What can hang from each mark:
J_251: J_450
J_450: J_70 J_251
J_334: J_251
J_70: J_156 J_333 J_450 J_738
J_333: J_594
J_594: J_156 J_333
J_457: J_156 J_738
J_738: J_457
J_156: J_457 J_594

Every row comes from one small tree of marks. Brackets hold a mark, then the marks that hang from it, in the order of their numbers. Every link used is in the known rows. Which tree was each row made from?
Known rows:
[J_156 [J_457 J_738] [J_594 J_333]]: [ 0.59  1.81 -2.13 -1.93 -2.02  3.87 -2.66  1.89 -1.60 -1.82  0.62 -0.55
  5.51  2.42 -2.87 -2.32 -1.10 -1.83  0.62  0.00 -1.33 -0.84 -2.11]
[J_450 [J_70 [J_156 [J_457 J_738] J_594] J_333] J_251]: [ 1.50 -1.86 -0.47 -3.40  3.90  3.34 -0.08 -0.86  1.95 -1.01 -0.01 -4.50
  1.98  0.86 -1.08 -2.07 -3.52 -1.14  0.90 -1.60 -0.73  0.98 -2.25]
[J_333 [J_594 J_156]]: [-0.45  4.75 -1.89 -1.51 -0.12 -0.04  0.26  2.07  0.56 -0.22 -1.39 -1.94
  0.72  2.25 -1.27 -1.73  2.48  1.19 -4.07 -2.14 -3.49 -2.24  1.17]
[J_333 [J_594 [J_156 [J_457 J_738]]]]: [ 0.95  3.35 -3.74 -2.66  1.85  1.57 -1.37  3.69  1.05 -1.89 -1.19 -1.32
  4.80  1.71 -1.83 -2.84  0.00  1.22 -2.01 -2.59 -1.86 -1.44 -1.48]
[J_594 [J_156 J_457] J_333]: [-2.61  3.35  0.78 -0.50 -0.69  0.26 -1.92  2.61 -1.28  2.36  0.35 -1.40
  6.04  3.30 -3.43 -1.50  0.18 -0.24 -2.40  0.53 -3.38 -2.19  1.90]
[J_457 [J_156 J_594] J_738]: [-0.27  0.61 -3.16 -6.02 -3.77  4.44 -1.86  3.77 -0.66 -5.01 -2.33 -0.66
  3.26 -0.02  1.93 -1.23  1.16  1.56 -1.07  1.39 -0.08  1.13 -0.18]
[J_334 [J_251 [J_450 [J_70 J_738]]]]: [-2.50 -1.78 -0.46  0.58  2.82  1.25 -1.78 -1.69  1.58 -1.14 -2.46  0.14
 -0.16  0.20  1.56 -0.03  2.88  3.01 -1.12  1.77 -0.88  0.88  3.14]
[J_334 [J_251 [J_450 [J_70 J_333]]]]: [-2.54 -0.35 -0.01  0.30  2.35  0.53  0.55 -2.96 -1.04 -1.13 -2.25 -0.08
 -0.19  0.90 -0.14 -1.38  3.46  1.85 -0.73  0.88 -2.65  1.30  3.61]
[J_70 [J_333 J_594] [J_450 J_251]]: [ 2.02  0.55  1.36  0.28  0.03  0.35  4.39  0.41 -0.23 -0.66 -2.96 -2.24
 -1.46  1.90 -1.25  1.09  1.94  2.76 -1.29 -4.59 -3.33  1.11 -0.37]
[J_450 [J_70 [J_156 J_457 J_594] J_738] J_251]: [ 1.40 -2.11  0.69 -2.09  4.44  3.46 -2.53 -0.96  5.67  0.36  0.07 -3.75
  0.09  0.21  0.44 -1.25 -3.86 -0.64 -0.58 -0.78  0.25 -0.34 -1.48]
[J_594 J_156]: [-1.60  3.55  1.14 -0.46 -1.04 -0.56 -0.99  3.21 -0.03 -0.04 -0.96 -1.50
  2.13  1.26 -0.78 -1.32  1.68  1.38 -3.81  0.49 -2.75 -1.83  2.60]
[J_334 [J_251 J_450]]: [-1.07  1.09 -0.11  0.31  1.34 -0.01 -1.34 -1.23 -1.68 -2.86 -1.05  1.85
  0.25  0.28  0.66 -1.02  3.23  3.08 -2.33  1.03 -2.17  1.32  3.80]
[J_457 J_738]: [-0.72  1.20 -1.18 -0.63 -1.67  1.23 -1.29  4.15 -1.55 -2.37 -2.69 -0.23
  2.06  0.41 -0.53 -0.51  0.53  0.83 -0.82 -0.81 -0.25 -0.04 -0.17]
[J_70 J_333 J_450 [J_738 J_457]]: [-2.09 -1.35  3.58  4.75 -3.63  0.77  1.79  0.82  1.53 -1.47 -4.64 -0.26
  1.71  2.40  0.60  1.58  0.50  3.93  0.09  0.13  0.03  0.46 -0.42]
[J_70 [J_156 [J_457 J_738] J_594] [J_450 J_251]]: [ 5.38 -2.32 -0.49 -3.09  2.37  3.32 -1.94  3.20  2.30 -4.34 -0.05 -2.62
  4.13 -1.70  1.25 -1.35 -2.31  1.48 -0.83 -1.08 -0.37  0.97 -1.14]
[J_333 [J_594 [J_156 J_457]]]: [ 0.87  4.82 -1.93 -1.63  1.84  0.48 -1.20  2.17  1.43 -0.45 -0.58 -0.99
  3.07  2.16 -2.46 -3.14  0.41  0.25 -2.75 -2.82 -2.78 -2.41 -0.20]
[J_251 J_450]: [-0.86  2.16 -0.30  0.22 -0.29  0.74 -1.97  0.00 -1.52 -0.26 -2.02 -0.11
 -0.71 -0.51  0.72 -1.92  3.51  0.98 -0.96 -1.03 -2.51 -0.61  1.78]
[J_334 [J_251 [J_450 J_70]]]: [-1.80  0.04 -1.08 -0.44  3.07  0.21 -1.63 -2.35 -0.19 -1.37 -1.97  0.49
 -0.09 -0.69  0.54 -1.61  3.36  1.22 -1.08  0.79 -1.94  0.56  4.28]
[J_457 J_156 J_738]: [-1.72  0.04 -2.42 -4.85 -2.85  2.60 -1.64  5.05 -1.48 -3.45 -3.97 -0.23
  3.60  0.02  1.62 -0.04  1.15  2.43 -0.92  0.55  0.29  1.44  0.70]
[J_594 J_156 J_333]: [-3.94  3.28  0.94 -0.54 -2.81 -0.27 -0.36  2.34 -2.18  2.80 -0.41 -2.69
  3.44  3.36 -2.16 -0.08  2.33  0.74 -3.87  1.24 -4.10 -2.00  3.28]
[J_70 [J_333 J_594] [J_450 J_251] [J_738 [J_457 J_156]]]: [-1.03 -2.33  1.39 -0.77 -1.66  2.48  3.43 -0.97  2.96 -1.85 -5.08 -1.69
  0.83  2.22  2.01  3.11 -0.17  5.56  0.02 -2.43 -0.27  3.15 -1.80]
[J_70 J_333]: [-1.82  2.74  2.48  1.93 -2.56 -0.05  2.04  1.27 -2.23 -0.45 -2.28 -0.42
 -0.46  3.30 -2.23 -0.78  1.33  0.80 -1.59 -1.07 -2.33 -0.23  0.68]

Write each row's tree:
[-1.12 -0.21 -1.47 -1.61  2.60  0.93 -2.69 -0.76  0.53  1.08 -2.51 -3.25
 -0.78 -1.45  1.77 -2.92  2.98 -0.69 -1.04 -0.67 -2.05 -1.57  3.07]	[J_251 [J_450 [J_70 J_156]]]
[ 0.88 -3.46  2.42 -0.59 -1.61  3.27  0.34  1.85  2.57  0.14 -0.63 -4.45
  0.49  1.64  2.24  2.74  0.30  3.35 -3.27  1.05 -1.61  0.32  0.62]	[J_70 [J_156 [J_594 J_333]] [J_450 J_251] J_738]
[-0.46  0.24 -2.36 -2.64  2.33  3.20 -3.81 -2.41  0.40  1.75 -0.04 -3.55
  2.07  0.10  0.03 -4.20  1.68 -2.56  0.23  0.08 -2.76 -1.96  1.57]	[J_251 [J_450 [J_70 [J_156 J_457 [J_594 J_333]]]]]
[-0.16 -0.63  0.99 -2.24  3.78 -0.31 -0.97 -0.67  2.03  1.58 -1.54 -4.14
 -1.61 -0.74 -0.01 -0.44 -1.19 -1.22 -1.67 -1.99 -1.14 -0.06  1.80]	[J_450 [J_70 J_156] J_251]
[-0.90 -0.39 -0.50 -0.69  3.38  1.75 -1.59 -1.37  0.36  1.10 -2.07 -2.97
  1.30  0.50  0.07 -3.85  1.44 -0.57  0.52 -1.08 -2.08 -0.85  1.20]	[J_251 [J_450 [J_70 [J_156 J_457] J_333]]]
[-2.14  0.41 -3.23 -6.14 -5.17  4.76 -1.32  3.14 -2.59 -2.61 -1.97 -1.66
  4.48  1.86  0.78 -0.10  1.69  0.99 -0.85  2.02 -1.14  1.01  0.22]	[J_457 [J_156 [J_594 J_333]] J_738]
[-1.11 -2.21  0.68 -1.11  3.26  1.90  2.70 -1.17  3.69  2.22 -2.88 -5.57
 -3.03  3.15  0.35  1.27 -0.98  1.65 -1.76 -3.08 -1.16  0.60 -1.30]	[J_450 [J_70 J_156 [J_333 J_594] J_738] J_251]
[ 0.55  3.70 -0.03 -0.54 -1.79  2.68 -2.37  0.10 -1.30 -0.23  1.25 -0.10
  3.51  2.79 -3.75 -3.03 -0.68 -2.70 -0.50 -0.25 -2.41 -1.89 -0.54]	[J_156 J_457 [J_594 J_333]]
[ 0.94 -2.46  3.25  1.76 -0.29  1.02  0.41  2.92  2.96 -0.56 -3.10 -1.32
 -0.54 -0.46  1.48  2.98  0.48  4.35 -1.82 -1.19 -0.43  0.94  0.37]	[J_70 [J_450 J_251] J_738]
[-2.07 -3.14  3.01  0.00  2.39  1.41  1.69 -0.43  3.18  2.27 -2.61 -5.00
 -2.12  2.37  0.54  1.65 -1.56  1.82 -1.39 -0.86 -0.46  1.05 -0.10]	[J_450 [J_70 J_156 J_333 J_738] J_251]
[-2.94 -1.99  1.58 -2.07 -0.33  3.30  1.03 -4.28  3.84 -0.04 -2.84 -3.07
 -0.14  1.51  0.99  1.00 -2.37  0.97  1.55 -0.07  0.26  2.24 -1.77]	[J_450 [J_70 J_333 [J_738 [J_457 [J_156 J_594]]]] J_251]
[-0.05  1.52 -0.26 -2.08  4.83  0.92  1.92 -1.86  2.53  2.13 -1.14 -4.07
  0.82  2.04 -3.28 -1.71 -1.21 -0.48 -0.06 -4.11 -3.00 -0.21 -1.17]	[J_450 [J_70 [J_333 [J_594 [J_156 J_457]]]] J_251]
[ 0.04 -2.64  1.46 -1.15  5.21  1.61 -2.37  0.35  5.09  1.58 -1.41 -3.54
  0.36  0.05  0.01 -0.10 -3.77  0.15 -0.64 -1.52  0.86 -0.05 -0.64]	[J_450 [J_70 [J_156 J_457] J_738] J_251]
[ 2.77 -3.40  1.60 -1.00  2.19  1.64  1.14  3.78  0.25 -2.59 -2.03 -2.79
  4.18  0.74  0.16  0.11 -2.05  3.34 -0.37 -1.95 -0.54  2.33 -1.13]	[J_70 [J_156 [J_457 J_738]] J_333 [J_450 J_251]]
[-1.42  0.15  2.21 -0.20  1.87  0.02  2.14 -1.93  0.34  2.17 -2.22 -3.23
 -2.18  1.01 -2.08  0.15 -0.46 -0.81  0.27 -2.85 -2.01  0.70  0.33]	[J_450 [J_70 J_333] J_251]
[-3.17  3.17 -0.71 -3.02 -5.13  1.93 -1.75 -2.16 -1.36 -1.64 -1.55  0.09
  3.35  1.82 -0.05 -1.17  0.14 -1.01 -0.21  1.32 -1.16  0.17  1.07]	[J_738 [J_457 [J_156 [J_594 J_333]]]]
[ 2.56  2.02 -2.19 -1.73 -0.37  3.72 -3.31  2.53  0.30 -4.32  0.19  0.48
  4.23  0.44 -1.57 -3.59 -1.93 -1.02  0.55 -0.47 -0.12 -0.65 -2.74]	[J_156 [J_457 J_738] J_594]
[ 2.00 -0.91  1.52 -1.91 -1.15  1.83  0.35  0.89 -0.01 -0.27  0.06 -4.26
  0.79  0.56  0.72  0.74  0.97  0.94 -2.99 -0.17 -3.06  0.03  2.19]	[J_70 [J_156 [J_594 J_333]] [J_450 J_251]]
[-3.01 -0.50 -0.35  0.92  0.80  1.36  1.29 -2.16  3.30  0.90 -4.03 -3.56
 -0.44  3.54  0.16 -0.75 -0.80  0.28 -0.72 -1.68 -0.14 -0.94 -0.88]	[J_450 [J_70 J_156 [J_333 J_594] [J_738 J_457]]]
[-1.38  3.28 -0.71 -2.85 -3.77  1.75 -2.20 -1.71  0.24 -3.69 -1.82  0.82
  2.38  0.22  1.02 -2.13 -0.40 -0.51 -0.30  0.90 -0.31  0.41  0.72]	[J_738 [J_457 [J_156 J_594]]]
[-2.56  1.72 -1.14 -1.73 -0.83  1.38 -2.02  4.18 -1.64  0.95 -0.25 -1.88
  7.86  2.87 -2.90 -1.10 -0.38  0.64 -1.51  0.67 -2.24 -1.27  0.27]	[J_594 [J_156 [J_457 J_738]] J_333]
[ 0.27  1.22 -1.10 -2.06  0.88  1.43 -2.01 -0.22  1.88 -0.40 -0.88 -3.56
 -0.70 -0.12  0.13 -3.33  0.71 -2.70 -2.15  0.15 -1.34 -2.49  2.03]	[J_450 [J_70 [J_156 J_594]]]
[-3.02 -3.17  0.53  0.55  2.89  1.67  0.19 -1.84  1.13 -0.97 -2.31 -1.66
 -0.14  1.99  2.27 -0.15  2.47  4.14 -2.01  2.16 -1.36  1.58  3.08]	[J_334 [J_251 [J_450 [J_70 J_156 J_333 J_738]]]]
[-2.04  2.51 -0.80 -4.62 -5.09  3.25 -0.98  1.07 -1.98 -0.98 -1.15 -1.17
  2.16  2.35 -0.15 -0.88  2.24  0.06 -2.21  1.73 -2.47 -0.03  2.02]	[J_457 [J_156 [J_594 J_333]]]
[-3.87 -2.58  0.55  1.35  2.72  1.12 -0.36 -4.15  1.45 -1.51 -2.69 -0.64
  0.96  1.78  2.25 -0.13  0.91  3.50 -0.80  2.22 -0.44  1.82  2.61]	[J_334 [J_251 [J_450 [J_70 J_156 J_333 [J_738 J_457]]]]]
[-2.06  1.76 -2.38 -1.52  2.13  1.25  0.76 -2.01  0.50  2.14 -2.72 -4.12
 -0.16  1.23 -0.05 -2.78  4.64  0.77 -0.75 -2.02 -4.40 -1.41  1.26]	[J_251 [J_450 [J_70 [J_333 [J_594 J_156]]]]]
[-1.15 -2.77  1.60 -1.00  3.30  1.19 -0.93  0.23  4.23  1.99 -2.23 -4.40
 -1.89  0.05  1.26  1.25 -1.71  0.94 -1.93 -0.86  0.23  0.13  0.57]	[J_450 [J_70 J_156 J_738] J_251]
[-0.18 -2.08  3.31  2.72 -0.72  0.31 -0.40 -0.01  3.42 -1.03 -3.39 -0.47
  0.82 -0.53  1.56  2.78 -1.44  3.54 -0.01 -1.04  0.71  1.38 -0.41]	[J_70 [J_450 J_251] [J_738 J_457]]
[-3.22 -1.89  0.79 -2.20  1.20  1.52 -1.42 -2.52  4.16  0.76 -3.61 -2.01
  0.13 -0.63  1.51  1.46 -2.48  0.95  1.10 -0.79  1.42  1.65 -0.11]	[J_450 [J_70 [J_738 [J_457 J_156]]] J_251]
[-2.51 -1.06  3.41  1.93 -2.00  1.58  1.68  3.06  0.79 -0.22 -2.64 -2.41
 -0.43  4.65  1.00  0.98  0.03  3.83 -3.40  0.96 -0.79  0.12  0.19]	[J_70 J_156 J_333 J_738]
